Each row was made from one small tree. Brackets hold a mark, then the marks that hang from it, in alphabetical order. Every link used is in the known rows. Write each row's tree.
Known rows
(buke (mutom (degi zanis)) (nemeg gulupor)): [-0.39 -0.34  1.04 -1.62  2.04  1.85 -0.12  5.57  0.44 -1.68  0.33 -7.20
  5.93  1.12  0.94 -1.95 -2.83  5.00 -2.04 -2.54 -0.32  0.12 -4.48  1.68
 -2.64]
(gulupor (degi (buke (nemeg mutom)) zanis)): [-2.21 -1.40 -2.42 -1.71  2.99 -2.06 -1.77  4.65  0.08 -1.59  2.04 -3.47
  1.45 -2.89  2.03 -5.65 -1.59  4.37 -1.97  0.44 -0.88 -0.84 -2.59  5.39
 -1.79]
(gulupor (buke zanis)): [-2.08  2.22  1.85 -1.64  0.91 -0.15 -3.24 -2.22  1.28  0.51  1.70 -3.85
 -2.01  0.16  3.88 -2.16  2.03  0.72 -1.86  4.07 -1.89  0.78  1.43  0.49
  1.33]
(mutom degi gulupor): [ 2.26 -0.30  2.94 -3.41 -3.18  0.23 -3.22  0.80 -1.17 -1.52 -0.10 -0.31
  2.26  1.67  0.70  2.55 -1.40 -0.97 -0.07  0.29 -1.80 -0.31  1.12 -1.79
 -1.86]
(zanis (gulupor buke (degi (nemeg mutom)))): [-2.78 -1.00  2.02 -2.51  4.51 -1.89 -6.13  2.38 -1.10  1.74  1.42 -1.61
 -5.63  1.40  3.33 -4.39  1.73 -0.98 -2.22  2.68 -2.59 -0.11  2.38 -0.39
 -3.90]
(degi buke nemeg (zanis mutom)): [-3.32 -0.35 -0.41 -1.71  6.32  0.48 -0.47  0.93 -0.01 -1.00  5.47 -2.27
 -0.93 -1.15 -4.34 -4.31 -0.36  0.31 -1.98 -0.03 -4.60 -5.42  4.79  4.75
 -4.38]
(buke nemeg (zanis degi)): [ 0.36 -2.16  3.71 -1.62  2.41  0.43  0.19  0.91  0.64  0.20  3.84 -4.39
  1.34 -3.14  4.08 -3.57 -0.34  1.10 -4.30 -0.56  2.01  3.12 -0.34  2.73
  3.10]
(mutom (degi (zanis gulupor))): [ 0.79  1.23  1.55 -3.02  2.35  0.40 -1.32  5.05  0.44 -0.09 -1.15 -0.95
  1.81  0.71 -1.46 -0.75 -1.11 -0.02  0.12 -2.28  0.31 -3.67  2.37  0.95
 -4.71]
(nemeg degi gulupor mutom): [-0.07 -3.47 -4.19  0.51 -0.34 -0.61  1.92  4.01  0.98 -3.14 -0.98 -1.79
  4.22  2.37  1.83 -1.02 -2.22  2.63  3.05 -2.10  1.10  4.03 -6.11 -1.05
 -2.05]
(gulupor (buke mutom (nemeg zanis))): [-1.85  1.30  1.74 -1.26  2.92  0.40 -3.00  3.13 -2.03 -2.02  0.19 -6.63
  0.54 -0.23  5.88 -3.90  1.92  3.09 -4.14  1.58 -1.22  1.65 -3.77  1.47
  0.66]
(gulupor (degi buke)): [-2.16 -1.01 -0.29 -1.09  0.69 -3.56 -2.70 -0.22 -1.70  1.71  0.90 -0.15
 -1.60 -2.35  0.69 -2.33 -0.65  0.23  0.13  3.62 -1.33 -0.91  1.10  3.08
  0.37]
(mutom (degi buke nemeg zanis) gulupor): [-0.21  0.97  1.20 -3.45  1.25 -0.77 -4.27  2.45 -0.68 -1.03  5.25 -3.60
  2.48  0.96 -3.66 -0.31 -2.93  0.43  0.62  0.70 -5.76 -4.06  3.95  2.50
 -7.26]
(zanis degi gulupor): [ 1.66 -1.35  2.59 -1.23  3.48 -0.08 -0.77  2.56  0.52  1.43  1.58  1.03
 -0.86 -2.42  0.25 -0.32 -0.30 -3.31 -1.47 -1.22  2.78 -1.23  3.47  0.86
 -2.13]
(mutom degi): [ 1.51 -0.82  2.30 -1.64 -1.63 -1.01 -0.70  1.86 -1.48 -0.83 -1.22 -1.13
  1.23  0.78  0.06  0.78 -0.45 -0.38 -0.45 -1.10 -0.44  0.56 -0.48 -1.88
 -1.27]
(mutom (degi zanis) (gulupor buke)): [-0.60  2.70  1.73 -4.11 -0.12 -0.84 -4.81  1.55  1.25 -0.96  0.57 -3.57
  0.70  1.83  0.98  1.22 -0.45  0.14 -0.13  3.32 -3.22 -4.04  2.33 -1.27
 -4.07]
(buke (nemeg (gulupor degi) zanis)): [-2.67 -2.94 -0.80 -2.50  0.10 -1.53  0.55  2.04 -2.01 -0.65 -1.86 -3.80
  1.56  2.45  3.67 -3.91 -1.32  4.65  1.21  1.77 -0.78  4.95 -6.14  2.37
  4.31]
(nemeg gulupor): [-0.31 -0.88 -1.69 -0.02 -1.01  0.46  0.86 -0.31  1.10 -0.21  0.35 -0.98
  1.52  2.19 -0.96  0.62 -1.42  1.25  1.99  0.28 -0.79  1.23 -1.75 -0.23
 -0.27]
(zanis (degi (nemeg (gulupor (buke mutom))))): [-1.80 -0.81  2.86  0.02  5.43 -0.46 -3.03  0.71  1.01  1.80  4.87 -6.84
 -1.41  0.14  1.45 -0.76  0.03 -0.80 -2.60  2.92 -1.99  1.05  0.57 -0.59
 -4.04]
(mutom degi (gulupor buke)): [ 0.63  0.85  3.32 -3.68 -2.48 -1.35 -5.64  0.05 -0.75 -0.82  0.68 -2.13
 -0.42  1.77  2.33  1.93  0.20 -1.56 -1.05  3.31 -3.14 -1.78  2.22 -3.40
 -2.29]
(gulupor (buke mutom (nemeg degi) zanis)): [-3.82 -0.18  2.53 -0.46  4.44 -0.27 -3.03  3.05 -0.64 -0.06  1.69 -8.11
  1.74 -1.59  8.64 -6.48  0.81  3.75 -4.52  1.18  0.82  2.00 -2.93  1.64
  2.32]
(gulupor (degi nemeg zanis)): [-4.42  0.14  0.41 -1.23  5.06 -1.58 -1.05  1.08  0.06  2.73  0.58 -2.88
 -2.26  1.06 -0.62 -3.31 -0.81  1.83  0.81  2.53 -2.20 -1.18  1.06  2.65
 -1.47]
(buke mutom): [ 0.06  1.18  1.42  0.52  1.89  1.83 -1.51  1.11 -0.26 -0.27 -0.21 -1.82
  1.08 -0.93  1.81 -0.16  0.25  0.70 -2.22 -0.13  0.37  0.37 -0.79  1.08
 -1.15]
(buke (nemeg gulupor mutom) (zanis degi)): [ 1.63 -3.64  0.86 -1.87  0.90  1.78  0.82  2.31  2.41 -2.72  3.99 -5.44
  3.85 -0.76  4.27 -3.09 -1.58  3.26 -3.19 -1.75  1.32  6.60 -4.49  2.26
  0.81]

Write each row's tree
[ 1.72 -1.37 -1.64 -2.73  1.51  0.47 -2.24  6.48 -2.19 -4.72  2.46 -1.60
  2.80 -1.38  1.89 -5.22 -0.53  2.33 -2.08 -3.35 -1.02  1.28 -2.08  4.72
 -3.32] | (degi (buke (nemeg mutom (zanis gulupor))))
[ 1.17 -0.36  3.98 -2.56  3.67  1.27 -1.54  0.99  1.32  1.30  2.54 -0.93
 -0.17 -2.32  2.54 -1.96  0.14 -1.86 -2.35 -0.19  2.17  1.12  3.87  2.95
 -0.26] | (buke (zanis degi gulupor))
[-3.40 -2.54 -0.45  0.32  2.27 -3.50 -0.74  3.60 -1.23  0.29  0.98 -4.37
  0.02 -0.81  4.67 -4.81  0.12  1.59 -1.36  0.24  1.05 -0.72 -2.50 -1.60
  1.76] | (gulupor (buke (nemeg degi)))
[ 0.22  2.14  1.38 -3.70 -1.13  1.95 -5.99 -1.49  2.18 -2.95  2.67 -3.04
  0.02  1.48  5.67 -0.57  1.38  1.01 -2.30  3.91 -3.25  2.18  0.78  0.38
 -1.41] | (nemeg (mutom (gulupor (buke zanis))))
[ 0.33 -3.10  1.88 -1.85  3.85 -1.21 -0.07  0.26 -0.47 -1.25  4.36  0.18
 -0.97 -4.93 -0.96 -1.79  0.19 -3.08 -3.75  0.44 -0.04 -2.76  4.14  2.98
 -1.21] | (zanis (degi buke) mutom)
[-1.93  1.44  0.35 -1.16  6.00  1.42 -1.28  3.17  0.87  1.71  2.66 -1.43
 -0.79  1.28 -3.03 -2.96 -0.76  0.18  0.29 -1.72 -1.60 -3.92  4.12  2.64
 -5.33] | (degi nemeg (zanis gulupor))
[ 2.91 -1.48  3.79 -5.01 -3.00  2.60 -3.95  2.75 -0.57 -4.72  2.17 -4.04
  4.77  1.15  5.41 -1.82 -1.29  2.93 -4.03 -2.00 -1.84  4.43 -2.32  0.60
 -0.43] | (buke (nemeg (mutom degi gulupor)) zanis)
[-3.88 -1.02  3.36 -4.80  1.85 -0.94 -5.60 -2.67 -0.98  0.51  0.24  0.31
 -4.90  0.39  4.50 -1.79  1.90 -1.69 -3.08  6.75 -3.10 -3.16  4.19 -0.49
  2.23] | (zanis (mutom (gulupor buke degi)))
[-4.11 -0.06  3.00 -2.92  1.89 -2.35 -6.85 -2.14 -1.37  2.99  2.61 -2.41
 -5.03  2.02  2.93 -1.55  0.60 -0.87 -0.70  6.71 -4.72 -1.21  3.56 -0.83
 -0.62] | (mutom (gulupor buke (degi nemeg)))
[ 0.64 -1.17  0.85 -1.65  0.09  2.46 -0.71  1.88  0.57 -3.11  2.15 -3.70
  2.43 -0.48  4.76 -4.40  0.06  3.85 -3.96 -2.18 -0.04  4.70 -3.39  2.37
  1.41] | (buke (nemeg mutom) zanis)
[ 0.19 -1.16 -1.45 -1.80  2.61 -0.24 -2.63  4.65  0.11 -2.58  2.56 -1.27
  3.03 -1.67  3.35 -5.06 -1.07  1.20 -0.06 -1.97  0.54  1.39  0.32  4.32
 -3.44] | (nemeg (degi (buke (zanis gulupor))) mutom)
[-1.98  0.98 -2.99 -1.89  2.17 -0.90 -3.10  4.05  2.58 -3.14  0.43 -3.27
  2.20  1.30  3.74 -1.18 -0.77  1.89  1.38  1.94 -0.95 -1.89 -1.63 -0.35
 -4.71] | (nemeg (degi zanis) (mutom (gulupor buke)))
[-1.08 -1.62  2.88 -4.67  1.12  2.76 -3.65 -1.36 -0.96 -2.87  6.59 -2.10
  1.72 -2.35  2.77 -4.87 -0.48  1.41 -5.34  0.89 -3.67 -1.74  3.89  5.37
  2.25] | (degi (buke nemeg (zanis (mutom gulupor))))
[ 0.53 -4.24  3.18 -3.58  2.72  0.22 -2.19  0.99 -1.13 -2.12  6.97 -0.77
  0.92 -4.90  0.99 -2.73 -1.22 -1.94 -5.71 -0.02 -0.86 -3.34  4.21  3.50
 -0.07] | (zanis (degi (buke nemeg)) (mutom gulupor))
[ 1.47  0.46  3.28 -3.98  0.29 -0.15 -4.37  2.18 -1.31 -0.44  2.78 -1.72
  1.59 -1.18  0.59 -2.59 -0.75 -0.47 -1.55 -0.59 -1.80 -0.84  4.14  3.36
 -2.85] | (mutom (degi (buke (zanis gulupor))))
[-2.56 -2.66  0.30 -1.10  1.16 -3.46 -2.31  1.33 -2.62  1.39  2.28 -1.97
 -0.72 -3.23  2.18 -4.92 -1.09  1.94 -2.10  1.90 -0.79 -0.75 -0.46  3.64
  2.13] | (gulupor (degi (buke nemeg)))
[ 0.40 -2.05 -0.90 -1.67 -0.83  2.88  0.18  1.51  1.77 -3.39  2.55 -4.84
  4.08  1.69  3.76 -3.74 -1.27  5.11 -1.90 -1.84 -0.78  5.98 -5.23  2.21
  1.15] | (buke (nemeg gulupor mutom) zanis)
[ 1.08 -2.27  4.43 -4.34  2.05  1.37 -1.62  3.06 -2.08 -1.42 -0.85  1.70
 -0.61  0.29 -0.15 -1.68  0.64 -2.74 -3.36 -2.82 -0.16 -2.98  4.17 -0.71
 -1.85] | (zanis gulupor (mutom degi))
[ 0.85 -2.33  2.14 -4.18  5.39 -0.19 -1.00  3.25 -1.74 -2.56  2.86  0.71
 -0.50 -3.54 -0.21 -3.20  0.62 -3.08 -2.74 -0.48 -0.16 -2.13  4.42  4.93
 -2.38] | (nemeg (zanis (degi buke) gulupor mutom))
[-1.90 -1.63  0.54 -2.74  3.95 -0.05 -0.76  0.69 -3.19 -3.06  3.89 -1.94
 -1.01  0.16 -1.99 -4.27  0.76 -0.01 -1.55  0.23 -5.18 -0.60  2.16  4.08
 -2.05] | (degi buke (nemeg (zanis mutom)))
[-0.99 -0.68 -4.06  0.20  3.02 -0.66  1.91  5.87  1.98 -3.16 -1.51 -2.26
  3.85  0.29  1.51 -2.37 -1.48  2.94  1.93 -2.39  1.75  0.46 -4.31  1.14
 -3.59] | (nemeg (degi zanis) mutom)
[-2.44 -3.74 -3.53 -2.19  2.12 -1.62  2.12  2.93 -1.82 -4.40  0.43 -2.02
  3.53  1.05  0.22 -3.83 -1.43  2.10  2.66  0.08 -1.93  1.03 -2.93  3.29
 -0.03] | (nemeg (degi buke) gulupor (zanis mutom))
[-0.48 -1.27 -5.06 -0.71  1.24  0.51  0.42  4.65  2.22 -3.66  4.28 -4.54
  5.05 -0.46 -1.28 -3.64 -3.00  5.29 -0.14 -2.07 -1.89 -0.38 -4.14  4.54
 -4.12] | (degi (buke (nemeg gulupor mutom)) zanis)
[-2.09 -2.39  1.16 -2.16  2.85 -2.49 -3.83  3.17 -2.79  2.30  2.53 -0.29
 -1.44 -3.26  1.80 -5.81 -1.09  0.62 -2.41  0.61 -0.02 -2.60  2.34  4.41
  0.53] | (zanis (gulupor (degi (buke nemeg))))
[ 0.16 -0.89  3.87 -3.74 -2.03 -1.24 -5.31  1.80 -1.75 -1.02  2.07 -3.95
  0.49  0.88  3.66 -0.68 -0.27  0.15 -3.36  1.54 -2.54 -1.57  0.63 -2.78
 -0.45] | (mutom degi (gulupor (buke nemeg)))
